What can hang from each mark:
zare: luditid tusol vasu
tusol: gugov vati zare
vati: tusol
luditid: gugov ruza
vasu: ruza
gugov: luditid zare
ruza: luditid

Every row comes from one small tree of marks. The marks that hang from a mark follow it in brackets, in alphabetical order. Every link used is in the known rows. Which tree was each row made from?
Known rows:
luditid(gugov(zare(tusol(vati))) ruza): [-1.43  0.61  2.13  4.33  3.26 -1.21 -0.49 -0.41  1.46 -4.73 -2.31 -1.98
 -1.87 -1.96 -0.61  1.43  1.57 -1.74 -1.61  1.89 -3.48  3.18 -1.02]
zare(tusol(vati)): [-3.09  1.07  1.38  1.06  1.73 -1.36  0.05  0.11  0.82  1.07 -0.33 -0.56
 -0.18 -1.90 -1.59 -0.39  0.98 -3.13 -0.61 -1.04 -2.11  1.67 -0.63]
luditid(gugov(zare) ruza): [ 1.28 -0.42  0.89  3.28  1.44 -0.16 -0.22 -0.31  0.96 -5.20 -2.22 -1.70
 -1.70 -0.18  1.22  1.60  0.53  0.96 -1.14  2.49 -1.41  1.20 -0.13]
vati(tusol(zare(vasu(ruza)))): [ 1.60  0.36  2.51 -0.53  0.65 -0.32 -0.34 -0.97 -1.70  0.68 -0.43  0.16
  0.16 -0.51  2.29 -0.38 -2.10  0.89 -1.15  2.05 -1.22 -1.54 -1.26]
tusol(gugov(luditid(ruza)) zare): [-0.23 -1.42  1.50  2.39  1.60  0.72  0.85 -1.55 -0.62 -1.11 -1.44  1.19
 -1.81  0.44 -0.17 -0.87 -0.79 -1.37 -2.64  2.99  1.76 -1.06  0.27]
gugov(zare): [-0.43 -0.50  1.51  1.13  1.28 -0.71 -0.18  0.45 -0.08 -0.63 -1.39  0.32
 -0.72 -0.69  1.86  0.49 -0.84  1.20 -0.59  1.31 -0.96  0.85 -0.07]
vati(tusol(gugov zare(luditid vasu))): [-0.59 -1.93  3.00  0.56  2.21 -0.69 -2.18 -0.54 -2.01  3.37 -2.12 -1.31
 -0.29 -1.00  1.48  0.17 -1.45 -2.32 -1.49  0.43 -1.21 -0.33 -0.57]
gugov(zare(luditid(ruza) tusol(vati))): [-2.89 -1.01  4.40  3.80  5.76 -2.17 -0.92 -0.92  0.85 -1.61 -1.48 -1.28
 -1.65 -0.86  0.51 -0.25  0.84 -3.08 -0.66  0.37 -1.67  2.05 -0.69]
ruza(luditid): [-0.69 -0.13 -0.18  0.94  0.50  0.64  1.07 -0.13  1.30  1.17  0.05 -0.86
  1.04 -0.12  1.07  0.87 -0.09  0.05 -0.90 -0.82  0.83 -0.89  0.79]
tusol(gugov vati): [-2.66  0.08 -0.76  0.31  1.28 -0.10 -1.18 -0.22 -0.16  1.46 -1.15 -1.91
 -0.76 -1.67 -2.22  1.01  0.10 -2.77 -1.89 -1.54 -1.04  0.62 -0.24]
zare(luditid tusol(gugov)): [-3.13 -1.41  0.77  1.92  1.53 -1.50 -0.47  0.78  0.90 -0.67 -2.11 -1.39
  0.45 -0.59 -1.20  0.63  0.06 -3.15 -0.15 -0.82 -1.30  0.96 -0.19]
luditid(gugov(zare(tusol vasu))): [ 0.74  0.68  2.67  4.48  1.96 -1.36 -0.63  0.70  0.33 -3.70 -2.64 -1.33
 -1.42 -1.54  1.43  2.02 -0.18 -0.49 -1.41  3.16 -3.05  3.59 -1.36]
ruza(luditid(gugov(zare))): [ 0.34  0.22  0.59  2.69  0.79 -0.28  1.19 -0.42  1.53 -2.07 -2.53 -2.13
  0.34 -1.24  2.82  2.89 -0.06  1.65 -2.36  1.29 -1.77  1.09  0.71]
vati(tusol(gugov(luditid zare(vasu)))): [ 1.56  0.19  1.70  2.97  3.37 -1.60 -2.22  0.28 -1.54 -2.18 -2.12  0.96
 -1.55 -0.21 -0.26  1.82 -0.52  0.33 -3.63  2.48 -1.20  1.31 -1.08]
vati(tusol): [ 0.42  0.28 -0.82 -0.81  0.62 -0.41 -0.61  0.44  0.11  0.34 -0.17  0.09
  0.75  0.23 -1.25  0.15  0.81  0.83 -0.18 -1.20 -1.44 -0.45 -0.25]
vati(tusol(gugov)): [-0.61 -0.10 -1.73 -0.59  0.38 -0.64 -1.05  1.44  0.12 -0.13 -1.49 -0.56
  0.52 -0.47 -2.36  1.35  0.59 -0.54 -1.06 -1.33 -1.61 -0.55 -0.41]
ruza(luditid(gugov)): [ 0.54  0.73 -0.94  1.37 -0.38  0.83  1.22 -0.74  1.57 -0.82 -1.40 -2.64
  1.13 -0.60  0.93  2.37  0.77  0.51 -1.37 -0.30 -0.96  0.37  0.83]
tusol(gugov(luditid) zare(vasu(ruza))): [ 1.04  0.09  2.96  2.15  0.84 -0.11  0.27 -1.71 -2.46 -1.14 -1.43  0.62
 -1.20 -0.48  1.67  0.49 -3.29 -0.94 -3.46  4.39  1.13 -0.70 -1.06]
tusol(zare(vasu)): [ 1.09 -0.69  3.47  0.50  0.71  0.57 -0.10 -0.48 -1.56  2.70 -0.37  0.04
 -1.07 -0.88  3.05 -1.18 -1.90 -0.61 -0.60  2.61  0.48  0.05 -0.41]
vati(tusol(gugov(luditid))): [ 0.15  0.57 -1.45  0.87  1.23 -1.20 -0.82 -0.22 -0.52 -0.99 -1.21  0.94
  0.21  0.50 -3.32  1.12  1.24 -0.17 -2.63 -0.25 -0.52 -0.22 -0.15]
zare(luditid tusol(gugov vati) vasu): [-2.67 -0.94  2.80  3.06  3.82 -1.50 -2.22 -0.22 -0.33  1.63 -1.68 -3.03
 -1.28 -1.78 -1.28  0.60 -0.01 -5.57 -1.57 -0.51 -1.73  2.76 -1.31]
gugov(luditid zare): [ 0.50  0.51  2.53  2.57  2.11 -1.38  0.26 -1.30 -0.83 -2.87 -0.93  2.20
 -1.05  0.30  1.10  0.28 -0.35  1.45 -2.05  2.55  0.35  1.13  0.06]

Which tree is each row?
[-2.36 -2.16  2.40 -0.02  0.62 -0.32 -0.15 -1.27 -0.83  2.32 -2.32 -1.17
 -0.05 -1.40  1.84 -0.17 -1.92 -2.47 -0.85  0.22 -0.26 -0.64  0.38]
tusol(gugov zare(luditid))
[ 2.59  0.27  3.84  3.78  3.15 -1.15 -0.95 -1.14 -2.17 -2.03 -0.78  1.37
 -2.04  0.11  2.05  0.48 -1.18  0.64 -2.57  3.73  0.55  1.94 -0.71]
gugov(luditid zare(vasu))
[-1.19  0.90  2.38  4.00  3.91 -1.53 -1.36 -0.57 -1.05 -0.70 -1.11 -0.30
 -1.88 -1.35 -2.65  0.56  0.47 -4.52 -3.29  1.17 -0.87  2.64 -1.53]
zare(tusol(gugov(luditid) vati) vasu)
[ 0.46 -0.64 -0.42  3.16  1.87  0.28 -0.35 -0.62 -0.60 -3.89 -0.58 -0.01
 -1.48  1.39 -2.49  0.62  0.46 -1.41 -2.24  1.56  2.08 -0.04 -0.13]
tusol(gugov(luditid(ruza)))
[-1.86  0.82  0.03  1.16  2.11 -0.75 -0.99 -1.62 -0.68 -0.28 -1.04 -0.17
 -1.12 -1.05 -2.68  0.71  0.39 -2.86 -3.09  0.05  0.00  1.31  0.03]
tusol(gugov(luditid) vati)
[-2.43 -2.20  1.26  3.56  2.98 -0.48 -0.84  0.89  0.94 -2.67 -1.50 -1.76
 -0.27  0.28 -1.71  0.39  0.94 -3.43  0.09  0.12 -0.18  0.63 -0.52]
zare(luditid(ruza) tusol(gugov))
[ 0.55 -0.87  1.90  0.85  1.95 -0.14 -0.40 -2.21 -0.29 -1.45 -2.27 -1.84
 -0.11  0.15  0.98 -0.19  1.28 -0.63 -0.52  0.46 -1.71 -0.18  0.24]
vati(tusol(zare(luditid(gugov ruza))))
[-2.64 -0.59  2.93  2.94  4.72 -1.14 -0.73 -1.28  0.56 -0.54 -0.67 -1.61
 -1.01 -0.05 -1.14 -0.88  2.04 -4.17  0.12 -0.94 -0.63  1.34 -0.59]
zare(luditid(ruza) tusol(vati))
[-3.52 -1.50  2.26  3.37  4.18 -0.87 -1.42 -0.46  0.88 -0.76 -1.40 -2.78
 -1.03 -0.88 -2.37  0.37  1.41 -5.14 -0.85 -1.02 -1.09  1.32 -0.75]
zare(luditid(ruza) tusol(gugov vati))
[-0.03 -0.12  1.60 -0.70  0.87 -1.35  0.03 -2.06 -0.32  0.82 -2.64 -1.49
  0.78 -0.86  1.49  0.09  0.36 -0.30 -0.73 -0.54 -2.76  0.00  0.50]
vati(tusol(zare(luditid(gugov))))
[ 0.07 -1.86  3.17  3.23  4.10 -0.72 -1.15 -0.85 -0.13 -2.76 -0.91 -0.81
 -1.08  0.74  1.92  0.15 -0.22  0.03  0.01  1.35  0.54  0.59  0.09]
gugov(zare(luditid(ruza)))
[ 0.87  1.32 -0.85  1.30 -1.52  0.67  1.80 -1.31  1.55 -3.44 -1.27 -2.53
  1.47 -0.19  1.56  3.13 -0.41  1.77 -1.61  1.03 -0.96 -0.19  0.07]
vasu(ruza(luditid(gugov)))
[-3.29  0.80  2.93  2.20  3.17 -2.37 -0.18  0.24  0.97 -0.05 -1.54 -0.12
 -1.07 -2.57  0.36  0.03  0.43 -1.53 -1.07  0.35 -2.96  2.46 -0.60]
gugov(zare(tusol(vati)))
[-3.29 -0.41  1.44 -0.75  0.54 -0.18 -0.25 -0.92 -0.07  3.59 -1.52 -0.99
 -0.90 -2.84  0.07 -0.34 -1.34 -3.35 -1.90 -0.38 -1.17 -0.31  0.23]
tusol(gugov vati zare)
[-2.60 -0.54  4.22 -0.83  2.51 -1.13 -0.39 -2.69 -1.06  4.33 -1.11 -0.57
 -0.48 -1.77  2.12 -1.62 -0.79 -2.44 -0.89 -0.54 -0.50  0.25  0.42]
tusol(vati zare(luditid))
[-4.29  0.04  0.25  1.42  1.69 -1.15 -0.78  0.69  1.28 -0.29 -1.46 -1.22
 -0.62 -2.43 -2.71  0.75  0.90 -3.91 -1.39 -1.27 -2.59  1.76 -0.38]
zare(tusol(gugov vati))
[ 0.58 -1.37  4.48  1.04  2.02 -0.02 -0.61 -2.01 -2.12  3.22 -0.53 -0.59
 -0.53 -0.26  4.05 -1.23 -2.08 -1.73 -0.20  1.69  0.63  0.31 -0.44]
tusol(zare(luditid vasu))
[ 1.27 -0.67  0.68  2.24  1.60  0.17 -0.51 -1.83  0.18 -3.74 -1.36 -3.18
 -0.77  1.22  0.22  1.00  1.04 -1.27  0.11  0.39 -0.27  1.07  0.01]
zare(luditid(gugov ruza))
[ 2.58  1.10  0.45  2.68 -0.16  0.92  0.52 -1.26  0.05 -2.89 -0.89 -3.28
  0.46 -0.16  2.40  3.41 -1.10  1.10 -2.36  2.13 -0.53  0.11 -1.01]
zare(vasu(ruza(luditid(gugov))))
[ 1.91 -0.69  2.84  4.97  3.33 -0.26 -0.96 -0.75  0.15 -4.42 -1.53 -3.08
 -1.38  0.43  0.20  0.83  1.02 -3.06  0.11  2.20 -1.17  2.53 -1.10]
zare(luditid(gugov ruza) tusol vasu)
[ 1.61 -1.29  3.21  3.97  2.87  0.76 -0.59 -1.37 -1.93 -1.40 -0.90  0.19
 -2.33  0.33  0.79 -0.55 -1.52 -2.23 -2.75  4.07  2.10 -0.49 -0.46]
tusol(gugov(luditid(ruza)) zare(vasu))
[ 1.79 -0.27  4.54  6.46  5.02 -1.09 -0.26  0.00 -0.77 -5.05 -0.47  1.23
 -2.54  0.78  0.56  0.15  0.15 -0.88 -2.40  4.82  0.43  2.15 -1.51]
gugov(luditid(ruza) zare(tusol vasu))
[ 0.47  1.00  0.57  2.44  0.09 -0.41  1.56 -0.93  1.29 -4.04 -2.21 -2.02
  1.00 -1.15  3.39  3.70 -1.55  2.99 -2.42  2.20 -1.55  0.16 -0.04]
vasu(ruza(luditid(gugov(zare))))
[-1.64 -0.34  2.85  0.92  1.69  0.17 -1.96 -0.75 -1.39  3.98 -1.60 -1.89
 -1.97 -2.92  0.87 -0.22 -1.85 -3.53 -2.53  0.94 -0.73  0.53 -0.64]
tusol(gugov vati zare(vasu))
[-1.20  0.69  4.47  2.50  3.41 -1.72 -1.09 -1.45 -1.02 -0.34 -0.02 -1.64
 -0.39 -1.08  0.89  0.50 -0.75 -3.51 -0.83  0.53 -1.25  1.65 -1.95]
zare(luditid tusol(vati) vasu(ruza))
[-1.50  0.03  4.12  2.16  4.08 -1.60 -1.83 -1.04 -0.81  1.87 -0.18 -1.56
 -0.88 -1.37 -0.16 -0.65  0.39 -4.71 -0.56 -0.26 -1.42  2.80 -1.27]
zare(luditid tusol(vati) vasu)
[-0.04 -0.76  2.33  0.94 -0.28  0.53 -0.31 -0.59 -1.46  0.37 -1.44 -1.17
 -0.62 -1.54  2.53  0.73 -3.53 -0.79 -1.71  3.22  0.06 -0.92 -1.09]
tusol(gugov zare(vasu(ruza)))
[-0.53 -2.30  3.81  1.06  1.71  0.03 -1.54 -0.81 -1.82  3.21 -1.77 -2.04
 -0.98 -1.37  2.25 -0.09 -2.80 -2.86 -1.25  1.40  0.30  0.00 -0.23]
tusol(gugov zare(luditid vasu))
[ 2.47  0.22  2.25  2.76  1.24 -0.51 -1.29 -0.06 -0.82 -2.91 -2.46 -2.30
 -1.78 -1.24  2.12  2.22 -0.77  0.70 -1.86  3.20 -2.12  2.49 -0.81]
luditid(gugov(zare(vasu)))
[ 0.28 -1.08  1.39  4.40  2.88 -0.50 -0.51 -0.36 -0.64 -4.65 -1.73  0.51
 -2.21  0.73 -0.59  1.40 -0.30  0.18 -2.93  2.90  0.99  0.57 -0.30]
tusol(gugov(luditid(ruza) zare))
[-1.16 -2.30  1.57  0.67  2.77 -0.27 -0.81 -0.54 -0.12  1.02 -2.15 -0.97
 -0.28 -0.06  0.70 -0.50  0.09 -1.64 -0.83 -0.44 -0.59 -1.71  0.10]
vati(tusol(gugov zare(luditid(ruza))))
[-0.77  0.74  3.08  2.84  3.20 -1.58 -1.46 -1.55 -0.51 -0.85 -1.70 -3.43
 -1.04 -1.88 -0.37  1.09  1.12 -4.52 -1.17  0.35 -2.85  3.94 -1.37]
zare(luditid(gugov) tusol(vati) vasu)
[ 0.12  0.11  1.55  4.34  2.24 -0.90 -0.59  0.35 -0.69 -2.10 -1.18  0.47
 -0.90 -0.33 -2.00  1.06 -0.20 -3.21 -2.41  2.25 -0.28  1.92 -1.57]
zare(tusol(gugov(luditid)) vasu)
